Known rows, with every way that one mark hangs from another:
tema[veri zova]: [-0.27  0.34 -0.25  0.12 -0.07  0.18  0.24 -0.41  0.07 -0.26  0.49  0.00
 -0.04  0.17 -0.11 -0.23  0.46 -0.06 -0.41 -0.20 -0.17 -0.08  0.26 -0.31]
veri[vogi[zova]]: [-0.10  0.59 -0.06  0.03  0.18  0.04  0.16  0.12  0.07  0.06  0.15 -0.07
 -0.16  0.51 -0.45 -0.05 -0.46 -0.29  0.01  0.02 -0.13 -0.14  0.17  0.03]
tema[veri[vogi[sisas zova]]]: [ 0.03  0.26 -0.11 -0.08  0.29 -0.07  0.32 -0.05  0.20 -0.15  0.19 -0.10
  0.26  0.25 -0.42 -0.25 -0.34 -0.18 -0.02  0.05  0.10 -0.04  0.18 -0.09]
laviges[sisas[vogi]]: [ 0.24  0.18 -0.32  0.08  0.15 -0.22  0.24  0.32  0.04  0.00 -0.01 -0.02
  0.07 -0.06 -0.42 -0.02 -0.25 -0.48  0.09 -0.29 -0.01  0.17  0.24  0.28]
vogi[sisas]: [ 0.22  0.17 -0.19  0.05  0.51 -0.15  0.11  0.21 -0.03 -0.10  0.23  0.03
  0.29  0.10 -0.15 -0.02  0.03 -0.02  0.21 -0.24 -0.26  0.12 -0.03  0.28]
veri[vogi[sisas[laviges] zova[tema]]]: [-0.30  0.41  0.13 -0.22 -0.11  0.30  0.49  0.12  0.00  0.22 -0.36 -0.08
  0.11  0.44 -0.01 -0.32 -0.64 -0.26  0.23  0.15 -0.25  0.15  0.35  0.07]
tema[veri vibi zova]: [-0.32  0.21 -0.43  0.03  0.06  0.15  0.23 -0.19 -0.09 -0.24  0.42  0.28
  0.00  0.12 -0.10 -0.11  0.37 -0.23 -0.37 -0.20 -0.30 -0.04  0.37 -0.45]
vogi[sisas[laviges] zova]: [-0.05  0.36 -0.16 -0.35  0.07  0.09  0.54  0.43 -0.08  0.15 -0.14 -0.15
  0.11  0.14 -0.20 -0.22 -0.29 -0.12  0.12 -0.06 -0.30  0.48  0.15  0.20]
bamu[tema]: [ 0.06  0.13 -0.07  0.46  0.41  0.04 -0.11  0.25  0.04 -0.15  0.34  0.06
 -0.06  0.20  0.17 -0.12  0.10 -0.21 -0.20 -0.26 -0.38 -0.07 -0.11  0.23]
vibi[tema[zova[vogi]]]: [-0.23  0.51 -0.15  0.19  0.13  0.25  0.08 -0.22  0.14  0.26  0.56 -0.04
 -0.53  0.13 -0.07  0.15  0.12  0.20 -0.04 -0.22 -0.14 -0.25  0.00 -0.11]
tema[veri vibi zova[vogi[sisas]]]: [ 0.04  0.05 -0.37 -0.15  0.28 -0.11  0.06 -0.46  0.09 -0.01  0.44  0.25
  0.10 -0.20  0.09 -0.27  0.21  0.03 -0.10 -0.22 -0.11  0.12  0.10 -0.33]
vogi[sisas[laviges] zova[tema[veri]]]: [-0.41  0.33  0.01 -0.28 -0.26  0.37  0.67  0.04 -0.16 -0.09 -0.13 -0.19
  0.29  0.11  0.02 -0.40 -0.14 -0.14 -0.27  0.12 -0.17  0.32  0.34 -0.07]
laviges[sisas]: [-0.02  0.38 -0.17  0.02  0.25 -0.19  0.02  0.25  0.03 -0.04  0.06  0.09
  0.23  0.09 -0.34 -0.03  0.00 -0.21  0.12 -0.33 -0.12  0.09  0.10  0.33]
vibi[tema]: [-0.18  0.34 -0.19  0.33  0.34  0.22  0.24  0.45 -0.09 -0.07  0.44 -0.07
 -0.24  0.25 -0.31  0.40  0.04  0.06 -0.03 -0.24 -0.28 -0.27  0.01  0.15]
vibi[tema[veri zova]]: [-0.45  0.36 -0.28  0.30  0.04  0.40  0.38 -0.10  0.07 -0.20  0.61 -0.08
 -0.26  0.20 -0.18  0.11  0.35  0.08 -0.41 -0.17 -0.13 -0.26  0.23 -0.34]
tema[veri vibi zova[vogi]]: [-0.17  0.21 -0.34 -0.09  0.04  0.06  0.06 -0.51  0.00  0.01  0.58  0.25
 -0.16 -0.04 -0.03 -0.19  0.29 -0.12 -0.33 -0.24 -0.18 -0.11  0.16 -0.43]
vogi[zova[tema]]: [-0.47  0.82  0.03  0.02 -0.08  0.37  0.26  0.03 -0.14 -0.03  0.00 -0.10
  0.04  0.31 -0.04 -0.06 -0.20 -0.12 -0.30  0.08 -0.29  0.04  0.24  0.03]
vogi[sisas zova[tema[vibi]]]: [-0.30  0.51 -0.16 -0.13  0.27  0.20  0.23  0.27 -0.24 -0.01 -0.17  0.17
  0.42  0.10  0.06 -0.09 -0.37 -0.19 -0.01  0.06 -0.36  0.27  0.27  0.00]
zova[tema[vibi] vogi[sisas]]: [-0.03  0.18 -0.09 -0.08  0.33  0.00 -0.10 -0.10 -0.12  0.16  0.07  0.28
  0.27 -0.10  0.23 -0.07 -0.16 -0.05  0.19 -0.18 -0.28  0.04  0.02  0.09]
laviges[sisas[vogi[zova]]]: [ 0.06  0.53 -0.29 -0.12  0.06 -0.10  0.40  0.34  0.03  0.08 -0.15 -0.16
  0.02 -0.03 -0.51 -0.10 -0.53 -0.48 -0.02 -0.10  0.05  0.38  0.34  0.16]
sisas[laviges vogi[zova[tema]]]: [-0.34  0.48 -0.09 -0.16 -0.50  0.46  0.79  0.24 -0.28  0.19 -0.21 -0.22
 -0.27  0.16 -0.14 -0.19 -0.49 -0.47 -0.27  0.10 -0.30  0.26  0.41  0.00]

Rows:
[-0.30  0.47 -0.27  0.02 -0.07  0.30  0.42  0.29 -0.33  0.03 -0.10  0.10
 -0.08  0.08 -0.09 -0.02 -0.52 -0.55 -0.29  0.08 -0.32  0.16  0.43 -0.16]
sisas[vogi[zova[tema[vibi]]]]
[ 0.16 -0.22 -0.30  0.04  0.50 -0.18  0.09  0.10  0.04 -0.19  0.26  0.28
  0.35  0.18 -0.26 -0.09 -0.16 -0.33  0.16 -0.19 -0.12 -0.19  0.20 -0.11]
tema[veri[vogi[sisas]] vibi]
[ 0.08 -0.17 -0.01  0.56  0.31  0.02 -0.05 -0.04  0.23 -0.25  0.45  0.06
 -0.07  0.37  0.00 -0.29 -0.01 -0.40 -0.23 -0.09 -0.13 -0.44  0.01  0.01]
bamu[tema[veri[vogi]]]
[-0.23  0.31 -0.07  0.05  0.07  0.19 -0.12 -0.14 -0.23  0.13  0.24  0.31
 -0.04  0.04  0.12  0.01 -0.09 -0.16 -0.08 -0.16 -0.37 -0.17  0.05  0.04]
zova[tema[vibi] vogi]
[-0.24  0.29  0.11  0.08 -0.20  0.24  0.01 -0.55 -0.04 -0.10  0.44 -0.04
  0.02  0.04  0.04 -0.19  0.21 -0.02 -0.42 -0.10 -0.05 -0.30  0.03 -0.05]
zova[tema[veri] vogi]
[-0.33  0.49 -0.13 -0.06 -0.31  0.15  0.50 -0.07  0.01 -0.08 -0.15 -0.20
  0.22 -0.07 -0.28 -0.26 -0.38 -0.54 -0.40  0.07  0.20  0.20  0.52 -0.06]
laviges[sisas[vogi[zova[tema[veri]]]]]
[-0.01  0.06 -0.15 -0.31 -0.13  0.01  0.40 -0.50  0.14  0.14  0.32 -0.07
 -0.05 -0.11  0.05 -0.47  0.25  0.09 -0.03 -0.22 -0.10  0.20  0.12 -0.17]
tema[veri zova[vogi[sisas[laviges]]]]
[-0.07  0.17  0.13 -0.23 -0.10  0.19  0.21 -0.11 -0.07  0.30 -0.03 -0.03
  0.08  0.03  0.23 -0.27 -0.12  0.02  0.19 -0.12 -0.26  0.15  0.03  0.26]
zova[tema vogi[sisas[laviges]]]
[ 0.14  0.39 -0.16 -0.09  0.29 -0.14 -0.06 -0.48  0.22  0.18  0.31  0.03
  0.00 -0.04  0.07 -0.24  0.14  0.21  0.19 -0.23 -0.12  0.10 -0.05  0.03]
tema[zova[vogi[sisas]]]
[-0.08 -0.03 -0.08 -0.07  0.20  0.05  0.01 -0.31 -0.12 -0.07  0.27  0.23
  0.36 -0.21  0.19 -0.20  0.01 -0.07 -0.12 -0.11 -0.11 -0.05  0.08 -0.08]
zova[tema[veri vibi] vogi[sisas]]
[-0.11  0.01 -0.18  0.25  0.34  0.07  0.08  0.28  0.07 -0.17  0.28  0.17
 -0.07  0.32 -0.05 -0.29 -0.40 -0.57 -0.36  0.06 -0.15 -0.18  0.17 -0.26]
bamu[tema[veri[vogi[zova]] vibi]]
[-0.38  0.34 -0.27 -0.20 -0.36  0.42  0.73  0.49 -0.42  0.19 -0.29  0.04
 -0.23  0.08 -0.07 -0.12 -0.59 -0.63 -0.20  0.07 -0.46  0.35  0.51 -0.13]
sisas[laviges vogi[zova[tema[vibi]]]]
[ 0.03  0.30 -0.07 -0.28  0.15  0.02  0.48  0.34  0.03  0.22 -0.16 -0.10
  0.03  0.36 -0.31 -0.29 -0.58 -0.23  0.33  0.01 -0.18  0.23  0.19  0.14]
veri[vogi[sisas[laviges] zova]]
[ 0.02  0.36 -0.25 -0.23 -0.26  0.17  0.76  0.45 -0.18  0.19 -0.04 -0.26
 -0.41  0.10 -0.39 -0.10 -0.42 -0.45 -0.17 -0.07 -0.27  0.39  0.29  0.06]
sisas[laviges vogi[zova]]
[ 0.31 -0.32 -0.02  0.45  0.56 -0.16 -0.03  0.01  0.30 -0.25  0.33  0.08
  0.22  0.20  0.08 -0.34 -0.11 -0.26 -0.02 -0.11 -0.02 -0.25 -0.01  0.10]
bamu[tema[veri[vogi[sisas]]]]
[ 0.02 -0.35 -0.24  0.47  0.42 -0.02 -0.07  0.21  0.06 -0.22  0.40  0.34
  0.00  0.30  0.06 -0.22 -0.10 -0.55 -0.21 -0.13 -0.22 -0.40  0.09 -0.17]
bamu[tema[veri[vogi] vibi]]
[-0.35  0.43 -0.12  0.21  0.13  0.31  0.42  0.22  0.12 -0.09  0.40 -0.20
 -0.27  0.41 -0.55  0.14 -0.33 -0.13 -0.27  0.09  0.07 -0.38  0.20 -0.22]
vibi[tema[veri[vogi[zova]]]]
[-0.16 -0.13 -0.09  0.16  0.30  0.09  0.12 -0.10 -0.05 -0.22  0.08  0.28
  0.46  0.23  0.03 -0.21 -0.20 -0.34  0.04 -0.03 -0.16 -0.25  0.31 -0.18]
zova[tema[veri[vogi[sisas]] vibi]]
[ 0.09  0.22 -0.34 -0.15  0.40 -0.16 -0.06 -0.26  0.03  0.21  0.24  0.29
  0.04 -0.11  0.12 -0.15  0.00  0.01  0.23 -0.23 -0.28  0.17  0.07 -0.14]
tema[vibi zova[vogi[sisas]]]
[-0.32  0.50  0.04 -0.07  0.05  0.24  0.37 -0.17 -0.05 -0.24  0.03 -0.14
  0.45  0.10 -0.01 -0.28 -0.09 -0.05 -0.34  0.14 -0.03  0.12  0.25 -0.08]
vogi[sisas zova[tema[veri]]]
[-0.02 -0.06 -0.28  0.17  0.26  0.00  0.10  0.07 -0.08 -0.23  0.39  0.28
  0.04  0.28 -0.35 -0.03 -0.08 -0.41 -0.11 -0.18 -0.21 -0.40  0.22 -0.20]
tema[veri[vogi] vibi]
[-0.17 -0.15 -0.24  0.47  0.27  0.10 -0.05 -0.18  0.23 -0.19  0.38  0.38
 -0.15  0.35  0.22 -0.38  0.03 -0.47 -0.26 -0.07 -0.28 -0.32  0.29 -0.47]
bamu[tema[veri[vogi] vibi zova]]
[-0.39  0.31 -0.09 -0.16 -0.66  0.51  0.89  0.05 -0.19 -0.03 -0.05 -0.27
 -0.21  0.08 -0.14 -0.30 -0.30 -0.52 -0.54  0.16 -0.11  0.20  0.47 -0.18]
sisas[laviges vogi[zova[tema[veri]]]]
[-0.59  0.47 -0.15 -0.07 -0.10  0.41  0.36  0.04 -0.31 -0.22  0.15  0.11
  0.19  0.16 -0.08 -0.14 -0.11 -0.30 -0.56  0.06 -0.23 -0.01  0.36 -0.31]
vogi[zova[tema[veri vibi]]]
[ 0.25  0.04 -0.09 -0.30  0.15 -0.08  0.20  0.11  0.00  0.27  0.16 -0.03
 -0.05 -0.08 -0.09 -0.22 -0.07  0.03  0.29 -0.28 -0.19  0.23 -0.08  0.32]
zova[vogi[sisas[laviges]]]
